Each row was made from one path, in order. Every step used is in the known rows, and no mark comes twice. Write each row's path.
In the rows, zero is written as 128.
Known rows
F > M > R > T > J > G: [ 92  77  92 102  86 176 144 190 193  86 130 115 118 170 126  92 122 180
 108 144 118 121 138 116  83 180 136  93  83 125 100 137 124  98 120 100
  94 148  49 102 112 120  84 104]
P > N > H > R: [143 157 141 142 134 103 147 136 123 109 102 118  97 138 157 112 128 159
 129  84 147 150 139 113 109 158 193 150  96 122  78 144 134 102 112 198
 148 132 143  94 130 158 129  69]
M > R > H > J > T: [ 94 200 143  82 107 145 162 173 173  73 103  63 142 139 161 125 147 182
 172 151 155 137 128 116  18 138 151 113  81 118 129 137 121 143 136 119
 104 146  84  96 164  99 101 136]
G > J > T: [101 151 148 110 134 101 113 129 149 115 112 137 127 133 112 152 122 163
 129 109 122 121 124 150 133 127 132 110 112 114 172  95 130 132 159 122
 112 124 146  97 147 117 150 160]
X > H: [124 144 119 114 128 120 144 127 130 131  98 108 127 131 137 100 129 137
 138 123 153 135 137 117 116 154 133 116 102 127  96 113 140 114 112 148
 147 112 124 120 127 132 167 120]
J > G > A: [129  93 107 139 122 135 117 157 134 108 102 163 170 146 111 130 125 131
 132  91  96 161 170 123 141 120 120  96 139 120 106 171 171 110 127 119
 159 156  86 126 132 147 113 116]
U > A > G > J > T > B: [137 156 186 134  98 114  95 126 136 115 121 148 178 147 111 156 129 195
 133  78 148 128  96 170 160 119  92  71  93 129 205 139 165 165 130 125
 115 161 101  83 127 156 137 174]
J > T > R > H > N > P: [144 151 181 127 114 136 136 137 180 112 128  82 166  73 149 119 137 169
 183  79 156 125  96  62  71 208 169 125 147 104 132 133 112 114 163 159
 113 166  95  76 221 146 158 146]
P > N > H: [137 139 126 155 132 110 130 142 109 105 101 110 127 131 152  98 124 137
 142 112 159 140 141  97 128 178 168 156  98 103  73 138 123 117 129 172
 152 122 150  94 132 153 137  99]
E > H > N > P: [153 141 132 152 138 113 128 131 135 141 118 100 143  78 119 113 117 165
 174  93 140 118 115  71  97 201 169 157 122 122 112 112 119 102 126 181
 156 127 107  78 155 158 153 123]
U > A > G > J: [141 143 160 151 106 115  86 134 130 116 122 156 167 144 108 132 132 175
 113  90 129 132 111 159 196 130 107  93 102  95 165 153 145 115 121 124
 125 160 115 100 126 127 146 151]
X > H > J > G > F > M: [125 110  92  69 128 140 158 177 138  91  89 136 141 138  91  94 105 172
 140 112 130 122 161  94  79 181 137 110  73 138  69 149 179 112  89 158
 178 152  60 134 155  90  85 112]
F > M > R > T: [ 92 119 132 139  83 128 157 152 167 100 136 111 125 152 145 119 129 174
 109 138 129 110 140 113  97 185 151  97  99 114 130 117 135 134 147 122
  99 144  97 130 135 124 119 139]
X > H > J: [130 158 111  83 121 137 147 143 140 103  94  80 116 137 126  91 110 165
 168 149 161 133 146 115  68 161 140 112  99 137  93 127 147 111  94 138
 150 124 108 118 115  98 140 122]
P > N > H > R > T: [124 148 123 112 117  96 136 140 173  90 108 123  93 140 168 101 123 169
 142  77 143 141 153  87 101 176 209 134  96 117  71 135 127  80 117 183
 126 119 126  86 119 154 144  74]
X > H > N: [139 126 129 140 137 113 133 126 124 131 100  93 145 114 134  92 104 158
 156 121 165 122 130  94  99 173 144 129 110 106  85 107 153 116 132 151
 161 123 121  88 134 150 171 123]
U > A > G > F: [143 120 159 128 110 130 101 137 133 100 141 186 183 134 123 133 131 154
 122  68 144 129 110 124 172 134 119 103  99 110 135 171 152 128 101 146
 146 138  85 113 138 143 103 128]
T > J > G > A > U: [141 108  81 110 120 164 114 143 149 135 113 155 149 147  98 115 117 168
 121 120 117 177 135 149 123 129 134  86 156 120 109 182 151  95 106  85
 148 131  43  95  90 107 133  71]
G > J > T > R: [104 148 168 118 140 143 128 125 156 112 112 122 132 127 121 125 117 163
 119 101 133 132 123 132 106 155 134  92 127  93 172 106 127 118 154 120
  86 149 133 103 168 131 165 175]
E > H: [113 165 114 117 140 118 137 122 129 135 100 111 124 129 133 112 129 144
 143 122 130 140 134 119 107 152 145 137  88 124 111 127 123 118 103 150
 140 120 106 116 122 137 158 129]
P > N > H > J > M > R: [110 169 157 154 102 161 157 183 106  79 102  71 128 131 161  83  98 170
 166 145 184 128 127  92  30 218 187 132  76 101  83 134 116 148 122 170
 119 126 135 101 133 132  75 117]
T > J > G: [127  84  87  89 131 176 115 165 154 115 123 133 123 145 108 101 122 134
 127 134 117 138 125 131 114 124 114 126 113 139  97 148 116  90 103 108
 124 134  77 101 105 125  94  95]
J > G > F > M: [120  79 110 114 135 133 138 160 125 114 122 188 156 130  93 131 124 135
 100  94  97 115 144 108 138 150 125 125 103 130 105 150 161 130 123 148
 158 155  79 142 167 120  73 117]
F > M: [121 120 143 137  96 103 137 123 118 127 132 127 117 149 122 140 122 160
 116 133 116 114 126 148 147 160 137 115 108 136 138 140 144 158 135 137
 143 159 121 147 139 106 121 139]
R > T: [111 119 111 101 110 121 121 132 179 108 135 132 124 128 137 117 122 139
 141 119 124 120 141 104 122 147 144 112 129 122 119 120 122 107 132 113
 107 114 111 119 117 124 141 132]
N > H > J > T: [106 184 144  80 120 111 135 137 151  79  95  86 114 151 144 112 111 184
 178 133 162 133 130 126  51 154 157 121  70 126  95 117 150 138 111 149
 145 132 100  98 120 110 111 133]
F > M > J > G > A > U: [141 124 109 121  94 145 145 146 120 110 132 138 143 157  91 133 124 205
 130 118 105 156 145 166 102 136 151  73 158 127 126 198 199 143 115  93
 182 163  55 130 128  78 103 112]
R > T > J > G > F: [105  66  60  50 136 175 107 180 203  90 132 176 132 128 100  92 111 138
 123  90 115 118 143  79 109 147 132 110 105 129  82 135 114  64 105 105
 105 106  43  89 113 123  92  84]
T > R > H > J > G: [137 148 104  80 137 194 152 177 167  91  94  87 157 116 126  74 140 140
 157 129 126 157 147  80  48 149 125 116 116 106  78 181 131  85  99 110
 111 194  47 126 173  98 102 124]
T > J > M > R > H > X: [115 170 117 134  69 152 155 151 163 149 112  85 113 119 154  90 134 161
 133 128 186 107  74 142  74 193 161  84  81 116 101 138  94 143 144 133
  74 140  59 106 148  97 102  63]
T > J > M: [101 120 139  98  87 159 112 138 135 132 141 124 102 140 129 116  99 152
 138 137 138 111  90 151 115 169 141 101 106 146 136 134  93 148 117 120
  97 114 110 121  98 103 111 118]
G > A > U: [140 152 123 149 116 118 127 104 123 150 119 150 154 131 119 141 124 164
 121 114 129 165 139 147 137 135 146  89 172 107 140 161 165 132 134 106
 153 126  94 124 114 109 168 105]
T > B: [145 131 125 137 134 146 141 125 113 151 128 123 138 123 117 127 128 129
 122 124 141 121 123 126 113 120  99 115 133 154 146 123 143 158 126 124
 120 141 109 127 118 151 124 125]
A > G > F > M: [138 122 160 132 101 129 119 138 123 141 150 183 157 118 113 132 128 157
 106  88 133 108  91 129 169 163 118 118  95 115 135 148 139 159 113 153
 151 133  98 138 155 118  79 139]
T > J > M > R > H: [ 84 168 133 111  87 179 146 173 147 127 120  88 129 135 159  99 142 159
 130 142 153 120  92 133  73 177 141 100  80 117 118 138  78 145 130 115
  72 131  75 107 136 104 117 103]
N > H > J > G > F > M: [120 125  94  92 139 131 149 173 128  86  90 144 141 143  95  92 112 172
 129 102 124 119 154  96  85 176 138 129  59 120  51 145 179 116  94 162
 173 169  48 130 148  99  62  99]
H > X: [158 133 112 152 111 103 136 106 143 149 118 125 114 114 123 121 120 127
 132 114 161 117 112 138 129 146 146 110 133 129 112 127 146 127 140 143
 131 137 111 127 141 121 111  88]
E > H > R > T > J > M: [ 76 167 124  47  86 133 132 130 197 122 120 123  62 150 152 104 100 202
 155  93 126 127 107 129  66 190 198  87  65 155 114 129  95 100  82 154
  86 102  63 101  80 112 148  96]
A > G > F: [147 131 146 124 131 153 110 142 133 140 144 185 169  99 119 121 133 126
 118  81 145 123  92 109 153 130 110 130 114 105 126 135 123 129 104 142
 136 102 104 117 146 139  85 126]
N > H > R > T > J > M: [ 85 159 129  66  86 130 129 135 189 118 119 125  65 158 158  90 105 194
 137  87 144 121 106 131  80 190 186  87  68 141  82 114 112 100  95 156
  84 111  69 100  79 115 137  72]
F > M > J > G > A: [123  98 116 117  82 141 136 172 124  77 125 133 136 174  98 131 117 189
 138 101  90 136 164 154 116 138 141  72 126 138 119 194 196 146 118 109
 181 181  73 132 135 103  84 129]
U > A > G: [148 130 169 141  89 123 100 128 131 105 137 145 166 149 138 132 136 159
 136 102 142 141 105 151 169 128 117 100 102 118 141 177 148 132 101 133
 141 152 102 115 117 141 119 141]
M > F: [126 124 143 107 129 141 138 133 122 119 118 163 122 103 127 121 133 152
 125 102 128 112 116 117 122 133 128 148 132 115 125 151 143 107 111 131
 134 123 113 120 139 115  90 127]
R > H > J > G > F: [128 141  73  58 154 159 139 189 160  88  97 141 169 105 102 102 143 133
 151 103 113 131 153  73  73 126 127 136  97 122  71 168 135  95 103 122
 142 158  43 116 173  88  73  96]
H > N: [141 109 140 154 135 122 117 126 122 126 131 112 145 110 123 120 103 149
 143 125 139 113 120 103 112 142 140 138 135 108 113 119 142 131 148 132
 142 139 126  95 133 148 130 132]
F > M > R: [109 128 149 168 100 136 167 149 118 118 129 106 128 153 138 129 134 163
  98 146 133 120 127 139 103 165 134 113  99 120 139 126 144 157 141 137
 119 156 116 139 147 129 104 136]

Write each row's path
[140 133 157 101  91 158 126 156 122 109 171 154 133 125 106 125 127 185
 123  92 143  96  86 142 126 146 129 107 104 125 139 159 148 163  96 135
 161 127  89 127 149  97  55 140] : A > G > F > M > J
[100 187 157  68 127 157 150 128 168  82  95  68 114 137 145  98  98 192
 185 128 156 152 130 107  10 184 168 107  82 121 130 141 131 124  90 142
 120 145  83 106 143 121 136 170] : E > H > J > T > R
[ 69 186 127  90  91 162 158 166 175  90 109  80 123 129 153  86  97 187
 178 145 153 123 134  88   4 211 179  96  63 115 110 116 112 128 101 131
  85 112  73 114 112 111 108 151] : E > H > J > M > R > T
[139 143 144 146 135 152 136 133 145 126 113  81 162  96 147  86 127 153
 144 110 149 132 119  74  88 178 145 125 130  77  95 147 123 115 148 126
 111 181  86  97 182 139 168 133] : T > R > H > N
[ 96 160  92  48 113 130 131 131 211 113 113 112  59 160 143 101 117 203
 141  96 123 141 132 123  76 158 187 104  73 150 104 131 106  66  77 145
 102 110  57  84  78 123 166  76] : E > H > R > T > J
[125 158 177 146 101 143  94 140 119 165 134 166 157 100 110 126 118 147
 121 101 133 113  70 153 170 156 111 103 109  95 165 114 105 151 131 130
  99 117 140 123 136 115 111 169] : A > G > J > M
[114  67  91  83 123 158 126 171 145 108 129 170 127 150  86 114 110 159
  97 105 104 111 128 124 134 160 126 114  88 143 102 157 137 115 107 131
 145 150  54 118 135 105  72  91] : T > J > G > F > M
[167 106 144 164 123 123 119 139 135 134 146 114 147  79 112 130 116 148
 160 103 139 104 109  82 119 177 153 148 164 128 128 113 123 110 151 159
 144 134 130  89 161 150 127 123] : H > N > P
[127 163 133 118 128 159 148 133 150 128 110  97 146 114 150  93 154 131
 127 111 140 146 126 101 103 159 132 114 123  96 108 155 111 112 129 122
  98 170  88 129 175 121 165 128] : T > R > H
[122 162 151 125  98 131 131 157 108  87 106  92 117 126 148  93  86 165
 182 133 169 121 126 101  73 213 191 136  84 119  80 149 118 149 116 170
 142 128 139 109 125 108  91 121] : P > N > H > J > M
[130 100  91  75 158 186 139 183 135  84 139 160 141 116  91 109 129 131
 134  89 116 119 142 100  76 100 126 126 130 134  99 147 153 107 102 118
 148 121  79 113 150 120  56 110] : M > J > G > F
[166 142 111 179 115  84 137 119 125 127  91 107 112 116 145  93 116 138
 146  99 193 125 124 109 130 196 187 139 103 101  56 138 139 117 144 187
 155 131 134  92 148 146 120  60] : P > N > H > X
[127 181 106  80 115 132 136 153 153 101 106  83 130 126 133 110 141 158
 165 143 132 131 138 113  83 135 139 126 105 126 105 158 118 122 117 114
 127 161  85 121 143  73 124 118] : R > H > J
[149 131  94 109 125 169 137 149 129 112 127 141 153 134  98 122 129 174
 143 113 118 171 146 146  84 102 143  84 177 117 117 185 184 113 107  84
 166 133  63 111 116  99 110 102] : M > J > G > A > U
[115 122 127  92 112 141 147 154 118  90 155 137 108 141 100 132 116 182
 120 104 126  91 127 134 104 147 151 107 114 142 137 146 156 159 120 132
 156 140  97 134 152  86  84 130] : G > F > M > J
[140 154 120 123 125 125 131 158 120  77  99  81 115 137 141  90 104 165
 169 137 168 136 150  94  81 182 178 153  94 113  69 150 127 115 111 162
 158 135 134  92 120 119 107 102] : P > N > H > J
[ 78 134 147 131  88 157 146 157 165 111 138 123 139 122 160 113 117 144
 135 128 146 113 117 101  72 180 153  91 111 111 132 102 110 140 144 119
  67 107 110 129 130 137 110 148] : J > M > R > T
[116 149 146 176 103 116 158 155 126 120 114  73 161 127 149 115 141 188
 123 137 140 108 121 104  90 184 149 128  85  89 105 137 139 156 171 138
 128 188  87 100 181 128 131 127] : F > M > R > H > N
[100 116 156  75  89 173 124 143 129 123 131 161  94 117 128 108 102 177
 135 114 139  96  77 141 109 173 141 123 111 135 132 157 110 128  99 122
 104 109  95 114 110  89  72 119] : T > J > M > F
[135 148 126 137 130 110 124 136 136 129 114  96 159 102 138 113 135 152
 153 118 136 119 120  93 115 146 143 143 115  98  94 139 127 127 156 130
 136 159  97  92 163 126 154 119] : R > H > N
[117 180 107  87 132 133 139 137 138 104  96  83 112 135 124 102 110 172
 173 144 134 138 144 115  59 157 155 133  83 133 108 139 129 118  86 139
 146 132  90 115 110 102 127 132] : E > H > J
[105 105  94  73  97 147 107 142 198 103 140 119  95 149 131 101 110 162
 137 133 133 116 127 118 117 158 147 102 113 134 116 127  97  91 117  96
  94 108  85  92  84 109 142 104] : R > T > J
[125 154 193 124 102 155 104 145 112 156 123 200 149  77 112 119 124 172
 117  75 132  98  56 141 163 160 111 123 113  83 161 138 120 129 115 133
 105 113 126 114 149  98  73 167] : A > G > J > M > F
[ 97 176 174  71  78 146 163 144 164  75 135  65 110 151 150 119 142 209
 159 116 145 123 109 144  56 175 164  82  96 123 143 171 140 165 135 117
 121 185  79 122 190  81 131 166] : F > M > J > T > R > H
[107 129 174 106 103 147 136 134 111 129 125 176 125  96 136 125 116 152
 138 100 131 100  90 125 113 163 140 133 122 121 135 149 132 143 114 138
 117 116 121 138 144 104  73 146] : J > M > F
[124 163 169 104 119 147 143 149 150  53  96  65 117 138 162  84  93 184
 184 122 186 151 137  87  32 210 192 125  94 100  91 152 132 122 116 163
 131 148 127  82 152 136 117 137] : P > N > H > J > T > R
[110  75  71  64 114 169 108 169 203  95 129 137 118 144 117  91 117 144
 138 127 114 130 138 105 109 142 130 109 111 135  87 139 111  69 107  91
 102 120  60  90  95 121 108  96] : R > T > J > G
[117 155 175 120 124 132 131 126 166 104 111  79 164 106 162 109 123 170
 169 102 156 132 107  85  65 175 156 115 115  86 115 141 128 133 159 130
 110 171  90  82 194 146 161 157] : J > T > R > H > N
[120 144 207 130  81 134  95 139 113 116 118 202 162 112 115 130 121 198
 124  63 132 104  75 156 183 163 120  98  97  87 170 172 151 130 109 135
 115 147 107 110 139 102  90 169] : U > A > G > J > M > F
[123 142 153 111 121 128 136 119 135 129 128 122 138 132 131 152 123 149
 148 115 149 123 113 138  91 120 112 105 118 163 169 115 148 177 138 130
 120 131 117 111 129 158 119 150] : J > T > B
[152 170  96 136 107  91 142 115 158 151 101 108 129 104 138 114 153 130
 142 108 160 119 110 128 129 150 150 116 112 116  90 145 132 124 149 140
 127 156  83 123 170  99 135  74] : R > H > X
[115 109 132 122 119 112 140 132 119 121 135 166 132 134 106 141 118 153
 100  98 116 101 130 121 147 164 138 118 105 132 132 137 147 154 134 151
 150 145 105 146 160 109 106 126] : G > F > M
[ 83 112 124  72  70 153 105 141 185 113 149 128  97 140 139 106  92 162
 150 130 137 104 102 125 111 188 157  86 107 141 125 124  87 126 123 105
  76 101  91 112  88  98 124 124] : R > T > J > M
[120 183 128 104 144 109 153 117 141 136 100 121  93 136 142 126 136 169
 133  92 115 153 133 131  85 131 168 130  87 143 116 133 135 104  87 177
 137 130 100 119 120 141 150 100] : E > H > R
[115 153 114  72 114 107 152 125 191 116 105 121  94 140 151 104 130 170
 141  87 138 141 150 107  88 154 171  93 103 141  93 110 147  75 100 158
 121 108 101 112 113 134 177  93] : X > H > R > T
[129 101 115  99 105 155 147 169 124  91 142 118 117 153 100 120 128 169
 137 132 106 117 134 146  93 130 134 112 112 145 114 164 166 138 110 115
 157 165  89 135 140  96  65 135] : F > M > J > G
[137 125 170 107  72 137 119 152 121  69 166 154 147 162 107 135 123 212
 128  78 141 104 103 159 144 148 137  80  89 129 149 195 176 163  94 138
 168 163  72 123 142  99  75 144] : U > A > G > F > M > J
[117 152 171  79 114 166 142 135 169  75 125  81 120 136 140 115  97 177
 171 136 153 141 125 117  32 163 151  95 125 127 145 143 138 131 115 122
 107 152 105 117 148 113 109 167] : H > J > T > R
[142 143 152 183  92 119 162 169 140 127 129  76 162  94 136 125 154 187
 136 113 140  99 108  83  94 216 161 138 115 108 121 132 123 137 173 167
 131 180  90  95 208 129 125 116] : F > M > R > H > N > P
[123 149 210 135 101 137 100 127 160  92 121 137 170 147 130 130 122 194
 128  75 148 148  99 154 148 156 121  64 103  81 185 155 146 123 127 125
 100 171 108  91 156 144 154 189] : U > A > G > J > T > R
[ 91 129 137  58  74 146 122 137 199 117 149 137  66 147 146 120  98 187
 138 100 123 115 101 139  88 167 181  78 106 160 133 130 100 109 106 130
  74 111  85 112  86 105 119  94] : H > R > T > J > M
[120 147 191 152  78 120  84 135 119 124 128 165 171 137 116 138 115 175
 127  88 132 122  89 167 189 158 119  76  94  99 175 151 135 149 127 131
 109 153 121 118 129 117 129 170] : U > A > G > J > M
[ 89 181 152 140 101 153 159 166 130 132 115 104 158 116 166 115 156 136
 133 129 145 126 105 114  78 166 140 112  93 106 120 130 102 160 147 131
  83 138 102 133 168 118 117 131] : J > M > R > H
[102 145 147 138 120 125 113 135 114 145 119 149 129 115 105 133 108 145
 117 115 117 109 111 147 147 158 131 100 118 111 161 103 115 147 153 127
  96 129 147 131 137 104 138 157] : G > J > M
[103 174 110  76 126 104 146 119 192 118 106 125  89 137 148 114 131 179
 145  84 114 144 146 108  77 150 184 113  87 137 107 122 129  82  92 161
 115 118  82 110 111 140 166 103] : E > H > R > T
[137 188 143  85  92 145 161 125 188  97 119  62 107 115 153 101 140 179
 176  95 188 124  95 133  37 161 175  77 123 114 115 159 140 134 140 124
 106 164  71 102 194  94 121 115] : M > J > T > R > H > X
[109 121 150 134  87 151 139 167 171 113 154 168 165 122 136 113 133 173
  99  89 144 105 106  96 122 186 132  98  86  91 129 124 131 137 123 137
 106 118  74 118 154 137  77 138] : A > G > F > M > R > T
[ 82 108 138  50  72 166 113 149 180 103 136 164  91 117 140  98  98 186
 145 104 137  88  88 115 102 191 157 108 109 127 122 149 102 106 104 107
  83  97  77 103  99  85  86 123] : R > T > J > M > F
[105 193 137  54 104 113 133 148 175  80 107  81 130 134 146 133 137 175
 190 137 140 134 125 126  60 135 152 117  90 136 127 152 124 142 129 118
 127 148  89 105 155  78 117 141] : R > H > J > T
[ 97 192 137  58 119 114 135 133 161  84  97  83 111 143 136 125 105 190
 198 138 143 140 133 124  38 156 168 125  68 141 128 131 134 139 100 143
 145 121  96 100 122 107 124 154] : E > H > J > T
[106 185 158  62 108 168 152 149 173  74 129  67 121 129 155 107 149 177
 170 110 155 138 112 125  37 142 157  95 119 115 135 159 124 137 128 108
 103 154  84 104 180 103 138 156] : M > J > T > R > H
[119 154 166 102  98 143 139 162 102  78  95 129 110 103 147  85  92 190
 179 108 170 107 113  92  67 217 192 156  89 106  76 173 134 129 100 173
 147 123 127 102 135  95  50 117] : P > N > H > J > M > F
[133 144 105  97 115 180 142 179 169  79  79 104 176 136 125  86 130 161
 158  97 112 177 177  90  69 157 132  76 130  96  84 211 160  94 108 105
 134 210  30 124 166 106 123 118] : T > R > H > J > G > A
